Every row comes from one small tree of marks. The marks that hang from a mark follow it in brackets, in alphabetical order. Every link used is in the known rows. Which tree was each row made from?
Known rows
nidoso(digav(fazal(duvi fegem(rosig) rebo))):  -8.1 -10.7   3.5   7.7 -24.5  19.5 -11.5  16.1  33.0  13.9  50.1 -16.3  22.1  27.3  26.7  20.4 -22.7 -26.9
katu(duvi): -14.3   2.3  -4.7  -1.5  -6.7  -3.3  15.2   1.4  -7.8  -9.5   5.9  -7.1  -5.5   8.2  21.0   5.3  -1.1  22.3
duvi(fazal(fegem)):  18.4  -5.9  -8.9   5.1   5.3  -4.4  11.0   5.1  23.7 -19.0   6.4  -0.2  -3.7  -6.9   8.0  -4.2  -0.4  -8.6
digav(fazal(duvi fegem(rosig) rebo) nidoso): -22.1 -14.4 -13.5   6.1 -29.3  34.0  -4.7  32.0  39.1  -2.8  29.2 -19.7  43.5   7.2  15.6   7.3 -28.6 -13.9
duvi(fazal(digav)):  29.1  -4.2 -12.5   1.4  11.5  -0.7  22.3  -2.8  34.0 -12.5  -1.3  24.3 -18.0  -0.6   2.6   8.7  -1.0   1.7
katu(duvi(fazal(fegem rebo))):   0.5  -2.1  -5.3  16.0  10.5   7.0  28.9  25.0  25.8 -18.9  22.7 -18.8  -4.8  -7.2  31.8  -2.5 -14.4   3.9
katu(duvi(fazal(digav fegem rebo))):   9.1   0.0 -12.8  12.7  -9.4  13.3  39.1  30.3  47.1 -22.9  34.6  -1.7 -16.1   8.9  36.0  -0.1 -20.1  -4.6
rosig(fegem): -16.6 -26.9  -5.2 -16.1  -9.1  -6.0  14.6 -12.1  -6.1  -5.1 -11.6  -3.3  -9.9   1.4   6.7  -1.3  19.0  -7.5
digav(fazal(duvi fegem(rosig) rebo)):  -4.7 -10.8  -1.8   2.4 -28.0  18.1   6.0  30.3  28.7  -5.5  27.7 -22.4  26.2  21.3  15.4  13.8 -20.0 -19.9
rebo(fazal(digav(nidoso) duvi fegem)):   1.0   1.6 -33.1  11.3 -32.0  19.2  -0.2  38.8  39.5 -12.9   8.6  14.0   1.9  19.6  24.5  29.1  -8.4 -18.8
digav(fazal nidoso):  -9.3  -8.6 -26.3   0.7   4.6  25.8 -21.4  -4.6  22.2  -8.3   0.6  -3.0  20.2  -8.5  -3.8 -14.7   8.3   7.9
nidoso(digav(fazal(fegem(rosig)))):  -1.7 -20.0  -4.7  -7.2 -36.7  -3.4 -24.1 -11.3  19.6  12.3  45.8  -6.7  15.2  33.0   8.5  -5.3 -12.4 -19.9
digav(fazal(fegem rebo) nidoso): -12.8  -7.7 -22.9  11.4 -11.5  39.9 -20.4  27.3  41.0  -5.2  30.8 -23.8  28.3  -5.8   7.6 -30.9 -10.7 -19.5
rosig(fegem(fazal(duvi rebo))): -20.9 -15.4 -16.0 -18.3 -11.9   6.7  10.9  20.0   9.5 -10.4 -14.7 -12.5 -13.3   6.8  31.3   7.1   5.8  -5.3
fazal(digav(nidoso) fegem(rosig) rebo): -14.9 -18.4  -5.5   5.8 -56.6  24.2   5.2  33.0  43.8  10.5  44.0  -0.1  30.8  13.3   5.0  -7.7 -47.4 -28.4
rebo(fazal(digav(nidoso) duvi fegem(rosig))):  -7.7 -13.2 -24.1   5.2 -51.4   5.6   4.5  29.1  32.5  -4.7  13.0  13.1  16.6  26.9  13.6  39.5 -24.1 -14.2
digav(nidoso): -14.3  -1.9 -11.6   4.9  -4.0  16.7  -9.9   1.7   8.8   2.1   0.8   2.6  17.0 -14.9  -1.6  -5.7  -7.7   4.8
digav(fazal(fegem) nidoso): -10.3 -10.9 -31.4  -0.4 -23.1  24.1 -23.3  10.7  32.3 -13.1  22.1 -12.3  24.7   3.8   5.9 -28.7  -0.3  -9.9

Which tree is each row?
-17.6  -8.0 -22.0  -8.2 -44.4  21.3   1.7  34.8  37.2   4.5  12.1   8.9  17.2  16.5  19.3  15.8 -43.9   2.2
fegem(fazal(digav(nidoso) duvi rebo) rosig)
  0.5   4.7 -14.9   2.2 -15.4  15.4 -16.9   6.9  31.2  -5.0  37.6  -3.3   1.2  30.1  35.5  13.3   5.0 -18.9
nidoso(digav(fazal(duvi fegem)))
-11.6   6.3 -11.5  13.7 -11.4  43.9  11.8  36.7  40.6  -0.9  18.8  11.5  13.9  -1.5  23.0  20.4 -23.4 -10.6
fazal(digav(nidoso) duvi rebo)
-15.5   1.0 -22.1  13.4 -11.0  47.2 -10.1  38.4  45.0 -13.5  24.5 -17.9  28.7  -0.4  23.7  -2.3  -9.9 -19.3
digav(fazal(duvi fegem rebo) nidoso)
-18.1 -23.6 -14.3 -19.7 -12.5   3.0   1.0  10.6   4.7  -4.9 -11.2 -16.4 -13.6   2.5  12.6 -20.4   4.7  -9.3
rosig(fegem(fazal(rebo)))
 -1.3  -4.0  -9.2 -12.8 -40.5   3.1  12.6  32.6  28.9   1.0  11.5   5.3  -1.2  31.2  18.8  20.7 -36.8  -2.3
fegem(fazal(digav duvi rebo) rosig)
  6.0 -17.7  -3.2   3.8 -27.9  -1.8  44.7  24.7  41.3 -13.5  40.5  -3.3  -0.8  15.8  25.4  10.9 -38.9  -1.7
katu(duvi(fazal(digav fegem(rosig) rebo)))
  8.4 -19.2   9.6  11.0  -3.6  -4.5  18.0  14.5  25.4  -2.2  18.9 -13.2  16.0  -8.7  -1.0   2.9 -29.0 -14.7
duvi(fazal(fegem(rosig) rebo))
  3.8 -17.6  -3.0 -10.0 -65.3 -10.3  15.0  15.0  26.2   2.7  37.0   7.7   5.4  35.8   4.2  -1.5 -31.1 -20.7
fazal(digav fegem(rosig))
  9.5  -6.4 -18.9  17.6  -4.9  31.1  13.1  30.8  60.4 -11.3  28.9   7.3   7.5 -14.1  11.5 -12.6 -25.6 -22.4
duvi(fazal(digav(nidoso) fegem rebo))
 -8.4   7.5 -32.1  -0.5 -25.5  34.8  -4.0  41.6  42.9  -4.7   6.4  10.9   3.5   8.9  29.3   4.8 -27.1  -1.5
fegem(fazal(digav(nidoso) duvi rebo))
  9.8  -9.6 -10.7   0.6 -46.0 -11.9  13.9  30.1  25.1  -6.0  11.1   8.1  -3.4  42.5  14.7  45.4 -17.8 -17.9
rebo(fazal(digav duvi fegem(rosig)))
  3.8 -21.9 -12.3  10.9 -25.7  20.0  17.1  23.4  55.8  -1.7  33.3   7.0  24.9  -6.4   4.4  -2.4 -41.9 -17.8
duvi(fazal(digav(nidoso) fegem(rosig) rebo))
 -9.6 -19.8 -16.8   7.0 -32.6  15.1  33.8  24.7  49.1 -11.8  38.8  -0.9  18.1   1.5  23.5   3.0 -45.3   4.1
katu(duvi(fazal(digav(nidoso) fegem(rosig) rebo)))
